Each row was made from one small tree. The marks that hang from a mark follow it in brackets, in the order of their numbers. Every link used is in the known rows. Write each row's tree.
Known rows:
q_635{q_3{q_529} q_882{q_537 q_912}}: [-0.12  0.02 -0.35  0.18  0.33  0.26 -0.21  0.10 -0.01 -0.14 -0.05 -0.07
  0.19  0.22 -0.01 -0.05  0.33 -0.02  0.06 -0.34  0.07  0.08]
q_835{q_882{q_635}}: [ 0.14  0.13  0.06 -0.10  0.06 -0.03 -0.02  0.02  0.10  0.06 -0.10 -0.05
  0.24 -0.18  0.04 -0.03  0.20  0.10 -0.09 -0.16 -0.02  0.07]
q_529{q_635{q_3}}: [ 0.06  0.12  0.08  0.09 -0.02 -0.02 -0.10  0.04  0.01 -0.09  0.15 -0.02
  0.01  0.16 -0.03 -0.04  0.23  0.24 -0.09 -0.02  0.14  0.09]
q_835{q_882{q_537 q_912}}: [ 0.06 -0.02 -0.03  0.04  0.15  0.04 -0.05  0.12 -0.02  0.02 -0.10  0.00
  0.24 -0.11 -0.07 -0.11  0.28 -0.10  0.03 -0.28 -0.15  0.06]
q_635{q_3 q_529 q_882{q_537{q_831} q_912}}: [-0.14  0.15 -0.19  0.30  0.32  0.39  0.01  0.15 -0.19 -0.07  0.04  0.10
  0.45  0.07  0.13  0.14  0.33 -0.03  0.01 -0.27 -0.01  0.08]
q_835{q_882}: [-0.02  0.02 -0.04 -0.07  0.05 -0.04  0.02  0.05  0.08  0.00 -0.20 -0.11
  0.07 -0.14  0.11  0.10  0.14  0.05 -0.04 -0.08 -0.05  0.04]
q_886{q_882{q_635{q_3 q_529} q_912}}: [ 0.06  0.30 -0.10  0.10  0.15  0.33 -0.16  0.02 -0.05  0.02  0.19  0.24
  0.32  0.17  0.04 -0.08  0.14  0.19 -0.01 -0.29 -0.01  0.18]
q_635{q_3 q_882{q_537}}: [-0.18  0.06 -0.11  0.12  0.29  0.08 -0.13  0.01 -0.06 -0.13 -0.01 -0.16
  0.14  0.10  0.00  0.07  0.27  0.00 -0.07 -0.19  0.07  0.01]
q_635{q_3 q_529 q_882{q_537 q_912}}: [-0.21  0.11 -0.29  0.25  0.25  0.32 -0.10  0.13 -0.13 -0.12  0.08  0.07
  0.25  0.17  0.09  0.05  0.25  0.05  0.05 -0.33  0.05  0.08]
q_529{q_635{q_3 q_882{q_537 q_912}}}: [ 0.03  0.11 -0.01  0.25  0.22  0.09 -0.14  0.11 -0.07 -0.12  0.17  0.05
  0.28  0.13 -0.08 -0.12  0.46  0.10  0.00 -0.30  0.14  0.11]
q_912{q_882{q_537 q_635{q_3 q_529}}}: [ 0.04  0.17  0.03  0.04  0.20  0.21 -0.09  0.07 -0.07  0.04  0.03  0.11
  0.28  0.25  0.03  0.09  0.10  0.13 -0.17 -0.36  0.17  0.14]
q_882{q_635{q_3} q_912}: [ 0.11  0.23 -0.06  0.13  0.02  0.17 -0.16  0.03  0.07 -0.06  0.24  0.07
  0.19  0.17 -0.13 -0.30  0.27  0.22  0.00 -0.19 -0.05  0.08]
q_3{q_529{q_882{q_537{q_831} q_635 q_912}}}: [ 0.33  0.14  0.15  0.05  0.29  0.15 -0.04  0.02 -0.04  0.09  0.01  0.23
  0.77  0.01 -0.16 -0.22  0.32 -0.28 -0.02 -0.40 -0.10  0.20]
q_882{q_537}: [ 0.03 -0.06  0.10  0.01  0.11 -0.01 -0.03  0.00 -0.12  0.03  0.01 -0.03
  0.11  0.00 -0.12 -0.06  0.04 -0.16 -0.04 -0.10 -0.04 -0.01]
q_3{q_529}: [ 0.02 -0.07 -0.16 -0.04  0.05  0.08 -0.05  0.01  0.03  0.00 -0.13 -0.04
 -0.01  0.08  0.06  0.04 -0.04 -0.04  0.03 -0.04  0.07  0.04]
q_635{q_3 q_882{q_537 q_912}}: [-0.13  0.08 -0.19  0.21  0.27  0.18 -0.16  0.08 -0.04 -0.14  0.07 -0.02
  0.21  0.14 -0.06 -0.08  0.37  0.02  0.04 -0.30  0.00  0.04]
q_912{q_882{q_537 q_635}}: [ 0.21  0.04  0.21 -0.05  0.20 -0.01 -0.04  0.03  0.00  0.11 -0.02  0.13
  0.30  0.04 -0.12 -0.04  0.09 -0.07 -0.14 -0.32  0.11  0.08]
q_886{q_882{q_537 q_635 q_912}}: [ 0.26  0.10  0.20  0.02  0.25  0.11 -0.16 -0.05 -0.12  0.12  0.15  0.21
  0.44 -0.01 -0.23 -0.27  0.17 -0.15 -0.01 -0.35 -0.10  0.12]
q_912{q_882{q_537{q_831}}}: [ 0.13 -0.02  0.22  0.03  0.27  0.06  0.09  0.07 -0.08  0.10 -0.18  0.11
  0.30 -0.02 -0.02  0.19  0.13 -0.20 -0.13 -0.19  0.02  0.07]
q_529{q_882{q_635}}: [ 0.17  0.21  0.19 -0.08  0.08 -0.09 -0.02 -0.08  0.09  0.02  0.09  0.12
  0.42  0.00 -0.07 -0.14  0.15 -0.03 -0.08 -0.20  0.01  0.13]
q_903{q_882{q_537 q_635{q_3{q_529}} q_912}}: [ 0.05  0.17 -0.24  0.17  0.23  0.36 -0.20  0.05  0.05 -0.12  0.04 -0.10
  0.41  0.15 -0.07 -0.18  0.46  0.07  0.00 -0.39 -0.04  0.12]
q_3{q_529{q_635{q_882{q_537 q_912}}}}: [ 0.14 -0.07 -0.08  0.16  0.23  0.11 -0.10  0.14 -0.07 -0.02 -0.01  0.12
  0.32  0.04 -0.02 -0.08  0.30 -0.09  0.08 -0.34  0.20  0.14]

Which tree is each row?
[ 0.21  0.22  0.14  0.20  0.20  0.23 -0.10  0.04 -0.10  0.02  0.20  0.08
  0.49  0.08 -0.22 -0.26  0.39 -0.02 -0.07 -0.24 -0.16  0.08]  q_882{q_537{q_831} q_635{q_3} q_912}
[ 0.14  0.17  0.04  0.14  0.13  0.15 -0.20  0.04 -0.05 -0.03  0.26  0.05
  0.31  0.17 -0.24 -0.35  0.32  0.07 -0.03 -0.29 -0.09  0.07]  q_882{q_537 q_635{q_3} q_912}
[ 0.29  0.09  0.32  0.02  0.28  0.07  0.06  0.04 -0.06  0.15 -0.07  0.17
  0.49 -0.05 -0.09  0.06  0.16 -0.15 -0.18 -0.27  0.04  0.10]  q_912{q_882{q_537{q_831} q_635}}
[ 0.15  0.18  0.19  0.15  0.14 -0.03 -0.14  0.06 -0.03 -0.08  0.24  0.14
  0.42  0.24 -0.21 -0.25  0.47  0.02 -0.04 -0.34  0.01  0.22]  q_529{q_635{q_3} q_882{q_537 q_912}}
[-0.09  0.04 -0.02  0.14  0.29  0.23  0.14  0.09 -0.23  0.04 -0.09  0.08
  0.43 -0.13  0.19  0.29  0.11 -0.20 -0.05 -0.17  0.07  0.04]  q_635{q_529 q_882{q_537{q_831}}}
[ 0.13  0.24  0.04  0.22  0.17  0.37 -0.04  0.10 -0.19  0.04  0.22  0.18
  0.54  0.11 -0.06 -0.13  0.27  0.01 -0.05 -0.27 -0.10  0.11]  q_882{q_537{q_831} q_635{q_3 q_529} q_912}
[ 0.07  0.26  0.10  0.16  0.26  0.24  0.00 -0.02 -0.05 -0.06  0.03 -0.15
  0.54 -0.06 -0.03  0.04  0.49  0.01 -0.17 -0.19 -0.10  0.06]  q_903{q_882{q_537{q_831} q_635{q_3}}}
[-0.03 -0.01 -0.10  0.16  0.24  0.11 -0.05  0.08 -0.08 -0.04  0.03  0.08
  0.27 -0.03 -0.05 -0.08  0.23 -0.14  0.08 -0.29  0.00  0.02]  q_635{q_882{q_537 q_912}}
[-0.02  0.23  0.02  0.20  0.24  0.26  0.00  0.08 -0.15 -0.03  0.10  0.19
  0.59  0.18  0.01  0.00  0.33 -0.12 -0.03 -0.31 -0.13  0.19]  q_635{q_3 q_529{q_882{q_537{q_831} q_912}}}
[ 0.21  0.17  0.10  0.20  0.22  0.27  0.08  0.05 -0.07  0.03  0.06  0.08
  0.67 -0.19 -0.08 -0.11  0.45 -0.13 -0.01 -0.28 -0.17  0.07]  q_903{q_882{q_537{q_831} q_635 q_912}}
[-0.02  0.20 -0.26  0.06  0.14  0.27 -0.12 -0.02  0.15 -0.14 -0.06 -0.20
  0.23  0.11  0.11  0.04  0.33  0.21 -0.07 -0.19  0.07  0.10]  q_903{q_882{q_635{q_3{q_529}}}}
[ 0.11  0.19 -0.12  0.04  0.01  0.20  0.02  0.14  0.03  0.07 -0.01  0.17
  0.36 -0.12  0.13 -0.06  0.17  0.14  0.04 -0.29 -0.04  0.13]  q_835{q_882{q_635{q_529} q_912}}
[ 0.00  0.20 -0.04  0.00  0.17  0.17 -0.10  0.07 -0.06  0.02 -0.02 -0.08
  0.34  0.03  0.06  0.02  0.26  0.13 -0.16 -0.29 -0.01  0.11]  q_835{q_882{q_537 q_635{q_3 q_529}}}
[ 0.21  0.11  0.08  0.03  0.36  0.22 -0.10  0.05  0.01  0.05 -0.16  0.03
  0.42  0.18 -0.04  0.08  0.27 -0.03 -0.20 -0.33  0.10  0.15]  q_912{q_882{q_537{q_831} q_635{q_3{q_529}}}}
[ 0.23  0.22  0.30  0.20  0.22  0.03 -0.06  0.07 -0.09 -0.04  0.18  0.18
  0.60  0.12 -0.17 -0.15  0.55 -0.07 -0.08 -0.29 -0.05  0.23]  q_529{q_635{q_3} q_882{q_537{q_831} q_912}}
[ 0.14  0.07 -0.03 -0.03  0.29  0.14 -0.20  0.05  0.06  0.01 -0.11 -0.01
  0.23  0.28 -0.08  0.00  0.18  0.05 -0.16 -0.38  0.18  0.14]  q_912{q_882{q_537 q_635{q_3{q_529}}}}
[ 0.26  0.00  0.12  0.05  0.17 -0.01 -0.10  0.07 -0.04  0.01  0.05  0.21
  0.45  0.14 -0.15 -0.21  0.30 -0.17  0.04 -0.38  0.08  0.24]  q_3{q_529{q_635 q_882{q_537 q_912}}}
[-0.17  0.22 -0.11  0.04  0.08  0.11 -0.04  0.01  0.01 -0.09  0.05  0.05
  0.23  0.23  0.15  0.13  0.11  0.10 -0.06 -0.16  0.04  0.16]  q_635{q_3 q_529{q_882}}
[-0.04  0.06 -0.10  0.24  0.27  0.32  0.11  0.15 -0.22  0.03 -0.01  0.21
  0.50 -0.10  0.13  0.14  0.20 -0.19  0.06 -0.27 -0.01  0.06]  q_635{q_529 q_882{q_537{q_831} q_912}}
[-0.28  0.16 -0.32  0.14  0.16  0.23 -0.03  0.07 -0.03 -0.14 -0.01 -0.02
  0.08  0.14  0.27  0.25  0.10  0.19 -0.02 -0.12  0.17  0.05]  q_635{q_3 q_529 q_882}
[ 0.23  0.14  0.13  0.18  0.13  0.30  0.07  0.10 -0.22  0.14  0.17  0.28
  0.59 -0.06 -0.06 -0.13  0.15 -0.14  0.00 -0.26 -0.10  0.10]  q_882{q_537{q_831} q_635{q_529} q_912}
[-0.05  0.15 -0.03  0.14  0.13  0.00 -0.08  0.05  0.04 -0.15  0.07 -0.05
  0.10  0.09  0.10  0.10  0.33  0.24 -0.07 -0.10  0.25  0.09]  q_529{q_635{q_3 q_882}}
[-0.14  0.08 -0.30  0.18  0.11  0.27  0.04  0.15 -0.05 -0.05  0.02  0.20
  0.20  0.00  0.22  0.12  0.07  0.05  0.14 -0.21  0.09  0.06]  q_635{q_529 q_882{q_912}}
[-0.07  0.12 -0.16 -0.04  0.16  0.05 -0.15 -0.03  0.13 -0.13 -0.09 -0.07
  0.16  0.28  0.05  0.03  0.19  0.05 -0.05 -0.18  0.05  0.16]  q_635{q_3{q_529{q_882}}}
[ 0.09 -0.08  0.00  0.05  0.25  0.02 -0.07  0.07 -0.08 -0.01 -0.08  0.00
  0.24  0.00  0.03  0.06  0.21 -0.11 -0.03 -0.24  0.28  0.11]  q_3{q_529{q_635{q_882{q_537}}}}
[ 0.11  0.27  0.02  0.26  0.25  0.33 -0.03  0.04 -0.03 -0.08  0.11 -0.03
  0.60 -0.02 -0.09 -0.12  0.58  0.03 -0.06 -0.30 -0.17  0.09]  q_903{q_882{q_537{q_831} q_635{q_3} q_912}}
[ 0.10 -0.02 -0.05  0.02  0.22  0.07 -0.11  0.03 -0.01  0.00 -0.04  0.13
  0.40  0.15 -0.13 -0.18  0.20 -0.25  0.07 -0.36 -0.06  0.17]  q_3{q_529{q_882{q_537 q_912}}}
